Each row was made from one path, in order. Every step used is in the known rows, and no mark comes twice. Write each row's path.
In the rows, 128 means zero.
Known rows:
rutom sazi: [128 147 136 135 126 146 122 126 127 140 127 123 124 134 125 133 134 178
 117 125 134 122 117 127 134 128 135 122 106 130]
sazi pezo fufa rutom: [115  93 125  97 128 142 124 126 132 146 147 128 110 117 142 142 132  63
  65 128 119 141 134 121 127 126 114 134 104 127]
pupatav rutom sogu: [131 147 118 142 133 134 127 133 129 104 109 119 147 142 119 122 123 104
 130 123 129 116 139 110 132 129 147 130 112 130]
fufa rutom: [124 150 137 117 135 133 124 128 138 151 136 130 124 120 132 145 128  94
 101 133 126 131 134 121 132 127 137 123 112 127]
pezo fufa rutom pupatav: [123 121 128  96 128 134 122 120 134 135 150 132  95 111 139 139 127 169
  65 139 133 121 122 137 128 126 125 137 132 128]
pupatav rutom: [130 133 108 155 127 133 129 131 128 129 110 126 134 132 116 123 124 107
 133 133 124 129 136 112 135 129 139 130 128 129]
fufa pezo vemu: [128 130 136 124 122 125 106 124 125 138 129 114 124 124 118  98 115 156
 116 119 118 122 153 124 132 124 111 135 119 129]
pupatav rutom fufa pezo sazi: [144  94 127 159 115 150 136 120 121 138 130 119 138 130 118 102 111 215
  99 133 109 143 139 103 141 122 121 130 120 130]
sogu rutom: [129 153 117 114 127 134 124 125 130 116 151 126 115 120 140 112 132 144
 141 130 129 132 129 133 128 129 123 126 121 123]
fufa pezo sata: [140  65 134 138 121 131 102 127 129 138 141 122 123 124 122  96 118 150
 116 134 116 129 154 130 127 125 108 132 121 131]
sazi pezo fufa rutom vemu: [123  73 135  89 144 140 134 124 137 142 134 120 102 116 137 151 140  70
  43 134 121 120 141 124 129 124 119 141  90 129]
pupatav rutom sata: [118 152 123 165 102 136 140 132 132 130 115 122 129 132 109 137 130 111
 120 133 129 113 153 114 131 128 142 141 114 133]
rutom vemu: [137 105 135 123 146 126 139 128 131 123 115 121 121 125 121 135 136 145
 111 134 133 104 135 129 129 126 131 135 117 126]
pezo fufa: [119 111 111 114 127 130 126 125 123 121 133 132 116 126 144 122 132 145
  93 128 132 137 127 129 126 127 119 135 129 130]
pezo fufa rutom sazi: [119 153 134 110 129 152 117 122 135 154 142 129 105 124 145 145 135 172
  52 128 130 131 122 126 137 127 136 124  92 131]
sazi pezo vemu: [116 113 134 109 124 135 102 125 126 131 124 113 123 126 117 127 124  72
 110 115 111 125 133 125 125 126 113 133 113 122]
pezo sazi: [123  93 124 131 131 144 135 119 126 121 130 129 130 124 129 118 120 165
 121 123 124 126 130 120 136 127 118 131 130 122]
fufa rutom sazi: [127 171 150 120 133 151 119 126 137 161 135 124 119 125 129 150 132 151
  95 129 128 125 122 124 138 127 143 121  90 131]
vemu rutom: [133 148 123 137 121 134 126 135 138 145 124 140 107 133 134 101 134 143
 124 130 142 127 128 131 128 126 131 131 133 112]
fufa pezo sazi rutom: [133  96 132 135 124 157 134 121 132 133 150 123 126 121 137 102 121 223
 132 124 130 130 152 111 132 124 109 137 101 130]
sazi pezo sata: [128  53 130 122 122 141 102 127 127 127 139 122 123 124 119 123 125  55
 108 132 112 126 135 131 120 129 109 128 115 124]
sazi rutom fufa pezo: [152 158 148 135 119 143 130 126 130 153 153 119 128 130 144 119 121 230
 111 140 129 143 136 124 122 124 125 123 102 138]
sazi rutom fufa pezo vemu: [137 185 143 120 120 138 107 123 129 154 148 112 129 128 140 112 111 233
 102 130 124 134 140 123 124 123 121 123  98 132]
sazi rutom: [128 156 122 132 131 142 127 131 135 134 137 125 127 127 144 134 127 159
 142 131 138 127 133 124 123 128 133 127 109 129]
pupatav rutom sazi pezo sata: [134  82 119 158 118 163  92 128 128 137 116 113 126 134 105 125 128  91
 102 132 111 124 129 121 133 129 128 125  92 127]
fufa rutom sazi pezo vemu: [114 158 150 102 127 157  94 122 135 164 133 108 119 123 118 147 126 100
  71 116 116 118 129 118 136 126 128 122  78 125]
sogu rutom sata: [117 177 130 123 103 136 139 128 137 122 159 122 111 121 135 124 137 147
 127 131 134 117 147 134 125 129 126 138 109 131]
sazi pezo: [127  90 131 128 124 138 127 128 127 132 130 121 124 128 122 132 131  72
 123 124 120 131 125 126 123 127 117 131 115 125]
rutom sata: [121 153 144 139 103 130 140 130 133 131 132 125 120 129 122 140 132 128
 115 131 131 114 145 130 125 127 132 138 118 133]

Write each row's path:
[127 136 129 118 120 163 119 121 127 133 154 116 110 127 132 123 140 127
 125 124 126 129 118 131 130 128 118 124  89 122] | sogu rutom sazi pezo
[130 139 144 105 126 134 124 123 137 142 140 126 104 112 124 145 122 147
  96 141 130 114 123 134 131 127 136 129 130 127] | fufa rutom pupatav
[129 175 128 115 136 140 127 131 138 110 138 121 137 136 145 130 126 147
 138 123 144 111 135 120 121 129 140 126  96 130] | sazi rutom sogu
[131 131 136 137 114 162 117 129 136 156 121 127 102 138 127 106 143 132
 108 125 138 126 112 128 129 125 125 128  97 112] | vemu rutom sazi pezo
[129 177 125 125 123 149 119 122 131 129 151 121 111 126 136 117 138 199
 126 126 133 126 118 135 134 128 130 122  99 124] | sogu rutom sazi
[137 145 129 128 125 160 135 119 131 137 153 125 135 127 150 136 117 234
 107 132 128 137 119 119 129 126 127 119 114 129] | pezo sazi rutom fufa
[127 131 153 114 127 157 120 122 136 164 139 117 117 125 124 158 134  91
  82 125 120 128 120 120 134 126 132 122  81 127] | fufa rutom sazi pezo
[128  97 150 118 121 161  90 123 138 159 144 119 116 122 123 146 127  90
  72 133 113 124 130 128 131 127 125 119  78 128] | fufa rutom sazi pezo sata
[111 160 138 123  95 143 110 132 140 145 125 121  99 130 120 109 133  88
  90 120 131 109 151 128 122 125 117 143 104 111] | sazi pezo vemu rutom sata
[119 136 124 112 119 140 100 130 135 145 118 125 104 129 125  98 129  84
 106 118 126 123 132 127 124 124 114 133 117 106] | sazi pezo vemu rutom
[135 137 122 114 120 132 123 123 132 110 155 124  99 113 131 114 129 183
 132 140 133 116 118 145 127 128 120 131 137 122] | sogu rutom pupatav
[149 112 146 134 111 152 133 118 131 155 140 131 111 131 138  78 123 252
  96 132 128 140 130 123 134 121 112 129 128 114] | vemu rutom fufa pezo sazi
[139 155 149 118 119 128 106 121 120 150 139 113 129 131 126 109 113 198
  86 127 114 135 136 130 130 123 116 126 118 129] | rutom fufa pezo vemu
[117 136 140 116 124 151  95 124 124 140 123 107 122 132 115 131 127 110
  97 113 118 118 119 127 131 126 120 127  91 123] | rutom sazi pezo vemu
[122 121 119 130 129 160 133 122 132 125 143 128 131 122 142 123 124 184
 133 125 134 125 135 114 131 126 123 129 111 124] | pezo sazi rutom
[133 148 128 123 125 143 124 128 139 123 141 126 110 119 132 133 122 208
 134 142 143 113 118 135 121 128 131 130 126 129] | sazi rutom pupatav
[131  73 133 128 118 157  95 123 129 138 135 117 119 131 118 131 128 109
  98 129 114 119 124 133 127 129 117 124  91 126] | rutom sazi pezo sata
[138 130 126 109 143 132 136 126 135 114 139 119 111 118 135 118 139 163
 127 137 135 110 136 137 129 127 126 132 107 122] | sogu rutom vemu
[145 173 141 130 118 136 126 130 135 155 128 137 117 137 143 109 129 187
  97 141 138 136 112 137 125 124 136 122 135 113] | vemu rutom fufa
[118 132 125 103 133 134 125 124 132 143 144 134 111 119 149 137 131 118
  69 131 127 136 132 124 131 127 128 132 115 130] | pezo fufa rutom
[135 139 131 124 147 139 140 131 137 131 123 120 120 123 135 140 136 181
 121 139 142 106 138 126 125 125 136 133  98 129] | sazi rutom vemu
[133 170 137 142 120 153 118 130 137 152 118 135 103 138 133 102 140 197
 111 130 147 124 115 132 134 126 138 127 112 113] | vemu rutom sazi
[120 110 135  80 134 145 123 122 133 122 146 121 118 127 145 146 131  51
  55 121 125 125 137 115 124 126 122 132  91 130] | sazi pezo fufa rutom sogu
[121 123 131 107 115 141 100 126 137 135 120 122  89 122 116  98 122 127
  95 128 133 108 121 138 123 124 111 139 136 106] | sazi pezo vemu rutom pupatav
[127 111 143 122 120 155 122 125 125 142 127 116 121 133 119 139 135 126
 106 123 125 126 115 126 130 127 124 125  94 127] | rutom sazi pezo
[115 183 137 141 107 144 140 134 141 134 144 123 122 128 134 144 134 162
 123 134 143 113 149 126 121 127 136 137  97 134] | sazi rutom sata
